What can hang from each mark:
sare: givom
rumok: lemis sare
bopa: lemis sefup
bigis: lemis
somu: sare sefup
lemis: bigis bopa rumok somu
zame: lemis sefup
givom: lemis sare sefup

Known rows, with every way that one mark hangs from another:
(givom sare sefup): [  2 -10 -12 -18 -46  34  13  -7   8 -12 -25   3  -8 -15   5   7   1  -4
   2 -11 -11  -1  10  -9   1]
(bigis (lemis (bopa sefup) (rumok sare) somu)): [ -6  -9  -4   2   0  20 -18  20  -3 -16 -17 -21 -16 -11 -27   1   2   0
 -24  -2   4   3  -1  -2  22]
(somu (sare (givom lemis)) sefup): [ -5 -10  -1  25 -29  10  21 -23  13 -13 -17   5  19 -11   4   5 -10   4
   4  -2  -3  33   7   6   7]
(somu (sare givom) sefup): [ -7  -3  -1  22 -33  15  22 -24  16 -14 -13   2  16  -7  16   9 -11   0
  -4  -7  -9  29   4   3   5]
(lemis (bopa sefup) rumok (somu sare)): [ -2  -9   5  11 -21  23 -17  -5  -1 -10 -23 -18  -7 -14 -11   1  -5  -3
 -29  -5  -4  11  -9   0  12]
(lemis bopa somu): [ -9  -3  -1  -3 -13  20 -14   6  -2 -18 -22  -5  -3 -12 -27  -4  -1  -9
 -17   0 -16  -1   5   0   5]
(bopa (lemis bigis rumok) sefup): [ -8 -18 -12  -2   6  -1  -6  -1  -2   2 -17 -14 -27 -16 -33   1  -3   0
 -19  -1  -2  10  -7  13  -3]
(somu (sare givom)): [ -1  -2  -1  10  -4  12  19 -14  12 -10 -13  16  12  -1  17   3  -3  -1
  -6 -11 -11  23   3   4   6]
(rumok (lemis somu) sare): [ 14  -4   5  11   5  18   9  16  -2   4  -6  -7   2 -15 -15   0   3  -5
  -4  -9  -9   1 -11   2  22]
(rumok (lemis bigis (somu sefup)) (sare givom)): [ 14  -9  -2  24 -23  18  15   5   8  -7   3  -4   1 -20 -19  11  -5  -7
   4  -5 -18   6 -12   4  12]
(zame (lemis bigis bopa (rumok sare) somu) sefup): [ 14   0   7  20  -3  14 -16   6  -1 -13 -24 -37 -12 -10 -41  -7  -2 -15
   0   0  -5  -7  -1  -5  -4]
(rumok sare): [  0   5  -4   4   8  16  19  13   9  -3 -10  -4   1  -8   3  -4   5  -9
 -10 -15 -15   4  -3  -3  18]
(givom lemis): [ -4 -12   0   1  12  -2   1   2   2   0 -21   7   0 -11 -27  -7   3   1
   0   3  -2  13   9   4   8]
(lemis rumok (somu sare)): [ 12  -5  19  18   1  21  -7  -4   2   9 -16  -5   7  -8  -2   6 -10 -13
 -11 -13  -9   7  -9   1  17]
(lemis bigis bopa rumok (somu (sare givom) sefup)): [ -2 -10   3  33 -30  19 -13 -15   7 -20 -20  -6  -8 -18 -14  14 -18 -13
  -9  -2 -17   2  -4   1   5]
(zame (lemis bopa (rumok (sare givom))) sefup): [  7   5  -1   7   0   8  -6  -2  -2  -9 -33 -37  -5  -6 -17 -16   9   6
  -5  -2  11   8   6  -3   2]
(sare (givom (lemis bopa) sefup)): [ -4 -13 -16 -11 -33   9   2  -9   2 -19 -26   5   1 -15 -21  -6   9  15
   4   4  -2  26  13   2   0]
(rumok lemis): [ -1 -10   2  -1  20  -3  -4   1  -2   5 -16   4 -13  -7 -15   2   3   5
  -9   1   0   3   3   6  11]
(bopa (lemis bigis rumok (somu sare)) sefup): [  2 -18  -3  11  -8  13  -3  -3  -2  -2 -12 -13 -11 -17 -30   4 -11  -9
 -13  -4  -7  14 -13  13  -2]
(zame lemis sefup): [  5   1   6   2   1   3  -1  -5   3  -5 -23 -26   0   1 -28 -11   3  -4
   1   2   3  13  10  -2 -11]
(bigis (lemis bopa (rumok sare))): [-13  -4  -8   2  32   6 -16  18  -4 -15 -26  -8 -22  -5 -12  -1   5   4
 -18  -3   7  -5  10  -2  26]
(zame (lemis bopa rumok somu)): [  0  -8   6   1   1   9 -30   3  -8  -6 -30 -19  -4  -3 -31  -6   1  -5
  -7   1  -3  -3   7  -1   8]

Rows:
[ -7  -6  -4  11 -11  21 -12  11  -2 -18 -19 -19  -5 -13 -20   4  -4   1
 -12  -1   4   5   5  -1  23]
(bigis (lemis bopa (rumok (sare givom)) (somu sefup)))
[ -2  -8 -17   6 -14  12  18   8  11 -18 -10   0  -3 -17 -15  -6   8   2
  -7  -4 -12  16  -3   1   9]
(rumok (sare (givom (lemis bigis (bopa sefup)))))
[  0 -16   0   7 -11   7 -30   3  -1 -14 -21 -20 -19  -6 -45   2  -3 -11
 -11   4 -11  -3   0  -2  -1]
(zame (lemis bigis (bopa sefup) rumok somu))
[ 11 -25  -8  -1 -29  20   0  -7   5  -3 -30   7 -20 -24 -19  10  -3  -4
  16  -3  -3  -5   8  -5   4]
(givom (lemis bigis rumok) sare sefup)
[  4  -8 -10  22 -25  17   6   5   3 -20  -8  -6  -7 -23 -23   7  -2  -2
  -2   0 -15   0  -7   4  12]
(rumok (lemis bigis bopa (somu sefup)) (sare givom))
[  5 -24 -15  -5 -37  22  10  -5   8 -16 -25  14 -14 -22 -23   8  -1  -7
  19  -1 -11  -2  13  -5  -4]
(givom (lemis bigis) sare sefup)
[ -2 -20  -9   4  -4  13  11   0   9 -10 -22  21 -13 -18 -21   4  -4 -10
   8   0  -9 -10  11   1   0]
(givom (lemis bigis) sare)
[ 14 -21   2  14 -30  16   1  -4   6 -15 -15   9   3 -17 -37   8  -7 -13
  21   1 -19  17   4  -1  -2]
(givom (lemis bigis (somu sare)) sefup)
[ -8  -8  -4   1 -14  15   4  -1  -7  -4 -19 -15   8 -17 -33  -4  -9  -6
  -3   0  -6  12   4  13   0]
(bopa (lemis (somu sefup)))
[-11  -8  -6  -6 -34  23 -12   4   1 -20 -16 -15  -8 -15 -32  -4   1  -5
 -28   2 -13  10  -2   0   1]
(lemis (bopa sefup) somu)
[ -1 -15  -3  -7 -13  15  -7   2  -9   8 -17 -27  -5 -18 -35  -6  -2   1
 -21  -3   4  18 -11  13   3]
(bopa (lemis rumok somu) sefup)
[ 20  -5  17  18  -3   8 -17  -2   2   2 -17 -31  -7  -5 -45  -1  -7 -17
   5   1  -5   0  -1  -3 -10]
(zame (lemis bigis rumok somu) sefup)
[  4 -20  -6  11 -31  15  -8  -4   1 -29 -25   7  -5 -19 -40   4  -4  -8
  15   5 -17  12   9  -1  -3]
(givom (lemis bigis bopa (somu sare)) sefup)
[  7  -7  -4  15  25   1  10  14   5  -2  -5   5 -19 -13 -13   6   3  -6
  -2  -7 -14  -7  -6   2  16]
(rumok (lemis bigis) sare)
[ -1 -21  -5  -3 -32  30 -10  -1  -3  -7 -33  -9  -8 -27 -26  -4  -1   2
 -12   2   8  -2   3   0  10]
(givom (lemis (bopa sefup) rumok somu) sare)
[-14  -8 -11  -1  15   8 -14  17  -1 -16 -22 -17 -26  -7 -16   0   6   7
 -26  -1   9   3   5  -2  23]
(bigis (lemis (bopa sefup) (rumok sare)))
[ -4 -10 -16  10   7   3   2  13   3 -17 -12  -6 -30 -17 -20   3   7   1
 -17  -1 -10  -4  -7   2  12]
(rumok (lemis bigis (bopa sefup)) sare)
